Every row comes from one small tree of marks. Brackets hold a mark, then the marks that hang from it, in alphabetical order. Every link used is in the known rows. Which tree was each row made from?
Known rows
[zetot [litol situ] zatu]: [-17.9   4.9  -2.7  49.6 -39.9 -16.3  16.2  45.3 -29.4 -21.5 -18.5  25.6
   2.6  -9.9  27.8  -9.8   7.0  -0.8  40.0  -7.6  -5.0  12.2]
[litol [situ [zatu [zimibav guvep]]]]: [-29.7  15.8 -18.4  35.9 -24.0 -12.7 -16.3  38.9 -28.3  -1.1  -2.6  13.3
  24.3   2.9  34.5   0.2   6.9  -8.8   1.2   7.2 -12.7  26.7]
[zatu [situ litol] zetot zimibav]: [-19.0  24.0   0.9  75.1 -33.3   4.0  -8.9  21.2 -43.2   9.0  21.3  21.3
  -8.0   4.5  64.9  -1.6  -6.3  14.7 -18.6  -8.2  -4.4  26.3]
[zetot litol]: [ -1.1   5.1  -5.5  28.8 -19.2  -6.9   7.8  21.6 -10.5 -13.8   0.9   6.7
   4.6   6.5  12.6 -13.4  -3.3   6.9  22.0 -10.1   5.6  18.5]
[zimibav pifoz zatu]: [ 12.6  26.7 -28.9  24.5 -30.2 -11.1  -5.6  23.0  -0.3 -37.3  30.9 -12.2
  20.0  18.3   3.1  -9.3  -2.2  -7.4  18.8   1.8  -7.5  37.0]
[litol [situ zatu]]: [ -8.7  13.7 -11.5  26.3 -14.8 -22.3  -6.4  43.0 -11.1  -8.1 -15.5   1.3
  14.5  -2.2  17.2   6.0   6.9 -15.6   9.3   3.5  -2.3  18.2]
[guvep [zetot [zatu situ]] [zimibav pifoz]]: [ 54.7  25.7 -19.3  48.4 -27.4  11.9  -6.0  26.1 -25.5 -33.7  28.1  32.7
 -15.5  -8.1  63.8  -7.4   5.1 -17.3   3.6  -7.0  -7.1  33.0]
[situ [zatu zimibav]]: [ -4.1  18.8 -13.5  38.0 -10.5  -2.8 -16.9  25.3 -11.8  -4.1   6.9  -1.1
  10.7   2.2  40.6  -3.9  -4.3 -17.3  -1.3  -2.9  -1.1  34.0]
[situ [zatu zetot]]: [ -0.3  31.0 -22.6  47.2 -25.8 -10.2 -13.2  28.4  -9.7  -2.9  11.9  -0.7
   8.2  21.6  26.0  -6.0  -0.8  -9.7  -1.3  -8.9  -3.8  28.9]
[guvep [zetot [litol situ]] zimibav]: [ 15.0  13.0 -20.6  22.5 -10.7   0.9   4.5  31.1 -26.7 -17.0  -8.2  45.7
 -17.8 -16.2  35.1  -8.7   5.9  -9.6   0.8 -10.2  -2.5  13.8]
[zatu [situ litol] [zetot guvep] [zimibav pifoz]]: [-13.7  39.6  -2.4  76.2 -54.4   6.7  -2.0  22.3 -37.5  17.7  34.0  25.8
   3.8   9.9  66.0  -7.8  20.5  21.3  -1.3 -11.5  -8.5  23.3]
[pifoz [zimibav [guvep zetot] zatu]]: [ 20.1   6.1 -41.7  22.0 -36.8 -11.0 -16.9  19.3  -7.8 -36.0  16.5  22.5
  17.1  21.7   9.4 -12.7 -12.7  -8.1  -8.5  -1.7 -21.0  32.2]
[pifoz [zimibav guvep [zatu situ [zetot litol]]]]: [-21.6  12.7 -33.4  73.3 -70.3 -14.8  -0.6  16.6 -34.3 -24.2  35.8  32.7
  16.9  31.0  43.2 -21.0  -4.7  22.0  -3.6  -2.0 -25.5  28.2]
[pifoz [zimibav [guvep [zetot litol [zatu situ]]]]]: [ 14.1  -1.5 -17.0  69.4 -54.5  -3.2   3.8  25.6 -32.7 -29.0  11.7  51.1
   3.9   2.6  54.1 -18.5  -1.6   8.7  10.4  -8.3 -16.0  20.1]
[situ zatu]: [  7.1  15.5 -13.8  25.9 -10.4 -11.2 -12.2  28.1   5.0 -13.1  -0.8  -9.1
  17.0   7.0  13.8  -1.0  -0.5 -17.5   9.4  -3.0   3.1  26.3]
[guvep [zetot zatu] [zimibav pifoz]]: [ 55.0  26.2 -29.6  32.6 -19.2  12.5  -9.4  29.5 -13.0 -37.3  19.8  25.4
 -10.0  -7.0  41.9 -13.9   1.1 -26.8  10.8 -15.0  -5.5  33.1]
[zimibav [guvep zetot]]: [ 20.9  13.8 -19.9  10.7 -19.0  -1.2 -10.6  20.2 -12.5 -14.1   7.6  16.2
   6.0  19.9   4.0  -6.7  -4.5  -1.0   0.9  -3.5  -4.6  24.8]
[litol [situ [zatu zimibav]]]: [-19.5  17.3 -10.2  39.0 -14.5 -13.9 -11.6  39.8 -26.9   0.9  -6.5   8.7
   7.7  -7.1  42.8   3.2   3.6 -16.0  -1.7   3.6  -5.7  26.0]
[pifoz [zimibav [guvep [zetot litol]] zatu]]: [  7.1   9.2 -44.8  37.8 -45.4  -8.0  -5.1  17.2  -8.7 -41.3  19.4  33.8
  19.8  15.6  12.8 -22.3  -6.5   0.4   4.0  -6.4 -18.6  26.9]
[zetot guvep litol zatu]: [ -8.0  10.0  -1.0  42.5 -51.6  -5.5  17.0  31.7 -10.3 -10.6 -12.3  25.1
  10.7   2.7  24.2 -17.8  19.7   2.3  51.7 -19.4  -3.0  12.8]
[zatu situ [zetot litol]]: [ -9.8  20.8  -3.7  65.8 -42.7  -6.0  10.6  18.4 -36.5  -0.3  22.7  23.3
 -10.1  19.3  47.0 -12.4   0.2  23.4   3.8  -7.6  -2.4  21.2]

Write each row's tree
[-20.5  28.8 -26.0  43.6 -28.8 -10.3 -15.1  39.7 -27.5  -6.8  18.1   7.0
  30.7   4.3  37.3  -4.7  13.3  -6.0   6.1   8.6 -13.9  31.0]  [litol [situ [zatu [zimibav guvep pifoz]]]]
[ 10.4  19.5 -11.2  52.6 -31.0   1.9  -5.1  31.3 -27.9 -19.5  22.4   3.8
   3.1   2.8  49.3 -14.6  -3.8  -8.8  22.3  -7.8  -7.1  37.9]  [zetot [zatu [zimibav pifoz]]]
[ 31.1  14.7 -24.2  21.2  -7.8  11.9  -1.5  16.5 -11.0 -22.2   5.8  35.3
 -14.3  -7.2  31.5 -15.6  -1.4 -11.2  -0.2 -17.5   2.8  22.5]  [guvep [zetot litol] zimibav]
[-13.8   9.7   5.3  76.8 -42.9   2.9   9.6  25.1 -42.6 -14.3  12.6  30.4
  -6.0  -7.2  72.2 -13.6  -0.4   6.6  21.4  -6.3  -5.6  28.2]  [zetot litol [zatu situ zimibav]]
[  1.5   7.2   8.2  61.2 -34.6  -5.0  -0.2  33.6 -18.4 -23.0  -5.2  14.3
   9.2 -11.8  38.0   3.4  -0.2  -2.2  20.1  -6.3   0.5  18.3]  [zetot [zatu [situ litol]]]
[-16.9  54.0 -24.4  74.3 -45.8   5.4 -13.5  30.3 -12.4  10.8  26.6  14.7
  24.6   6.0  50.4 -11.0  25.2  -3.6   6.0 -17.0  -7.0  25.6]  [situ litol [zatu [zetot guvep] [zimibav pifoz]]]
[ 17.8  29.5 -31.7  34.3 -31.9   5.1   2.1  19.1 -11.8 -26.0  30.9  22.6
  15.4  15.4  10.8 -21.9   7.5   9.8  17.9  -7.6  -3.6  24.4]  [zimibav [guvep [zetot litol]] pifoz]
[ -6.1   9.7   3.1  38.9 -42.5  -0.6  -0.1  30.7 -24.4   3.1  -6.7  20.8
   1.5   4.5  46.5 -10.5  10.0  -7.0  29.3 -14.4  -9.5  25.9]  [zetot guvep [zatu zimibav]]
[ -9.1  21.1 -12.2  63.7 -37.9   0.3   9.5  39.8 -47.3 -16.2  -4.5  50.1
 -15.8 -18.2  56.7 -13.7   5.6  -6.5  18.3 -10.0  -9.5  20.4]  [guvep [zetot [litol situ] [zatu zimibav]]]
[ -6.4  41.7 -34.4  56.9 -63.6  -9.2  -7.8  18.9 -28.6 -25.8  56.5   7.6
  22.2  41.5  28.5 -10.7   4.1  15.8   2.0   6.8 -22.0  40.0]  [zimibav guvep pifoz [zatu situ zetot]]
[  0.8  34.1 -20.2  70.9 -43.1   2.8  10.4  41.4 -45.6 -23.6  16.0  44.2
  -9.2 -16.9  59.7 -18.7  11.8  -4.0  23.4  -8.8 -10.5  24.9]  [guvep [zetot [litol situ] [zatu [zimibav pifoz]]]]
[-13.6  34.4 -29.5  55.5 -23.9   5.5 -23.9  28.5  -4.5 -16.9  25.1   0.0
  45.2  -1.8  30.0  -7.4   8.3  -8.3   5.5  -2.9  -4.7  31.7]  [situ litol [zatu [zimibav guvep pifoz]]]
[ -3.8  22.4  -3.4  84.4 -47.7   5.0  10.9  26.1 -41.3 -21.7  33.4  24.2
   0.6  -5.8  75.4 -18.8   6.3   8.5  26.9  -5.6  -6.5  32.4]  [zetot litol [zatu situ [zimibav pifoz]]]
[-25.1  48.8 -41.4  78.4 -48.9   6.1 -10.2  23.2 -27.5  -6.2  48.4  16.7
  27.5  21.6  50.1 -26.7  11.0   7.4   7.3  -8.8 -12.5  36.0]  [situ [zatu [zetot litol] [zimibav guvep pifoz]]]
[ -7.3  17.8  -9.0  45.1 -33.4  -9.6  -5.7  22.5  -6.2 -32.8  11.4   4.9
  19.3  -0.6  18.4   5.1  -1.9  -1.6   5.3   2.9  -3.6  25.6]  [zimibav [zatu [situ litol]]]
[  2.7  29.6 -28.5  55.2 -52.6  -4.4  11.0  43.1 -32.3 -33.6  11.7  41.0
  13.9  -1.2  25.0 -18.2  17.9   2.3  36.1  -5.0 -13.5  17.2]  [zimibav [guvep [zetot [litol situ] zatu]] pifoz]
[  8.1  41.5 -38.7  52.9 -54.5   1.3   3.8  14.6 -17.0 -45.2  51.4  29.1
  21.8  17.5  23.8 -16.5  12.2  10.9  13.6   5.5 -14.6  33.6]  [zimibav [guvep [zetot litol]] pifoz [zatu situ]]
[-15.1  49.1 -24.2  70.1 -78.6  -6.2  14.7  18.0 -23.2 -13.4  47.3  25.8
  13.1  28.9  40.5 -19.3  27.9  21.6  25.2  -6.0 -16.2  26.1]  [zimibav pifoz [zatu situ [zetot guvep litol]]]
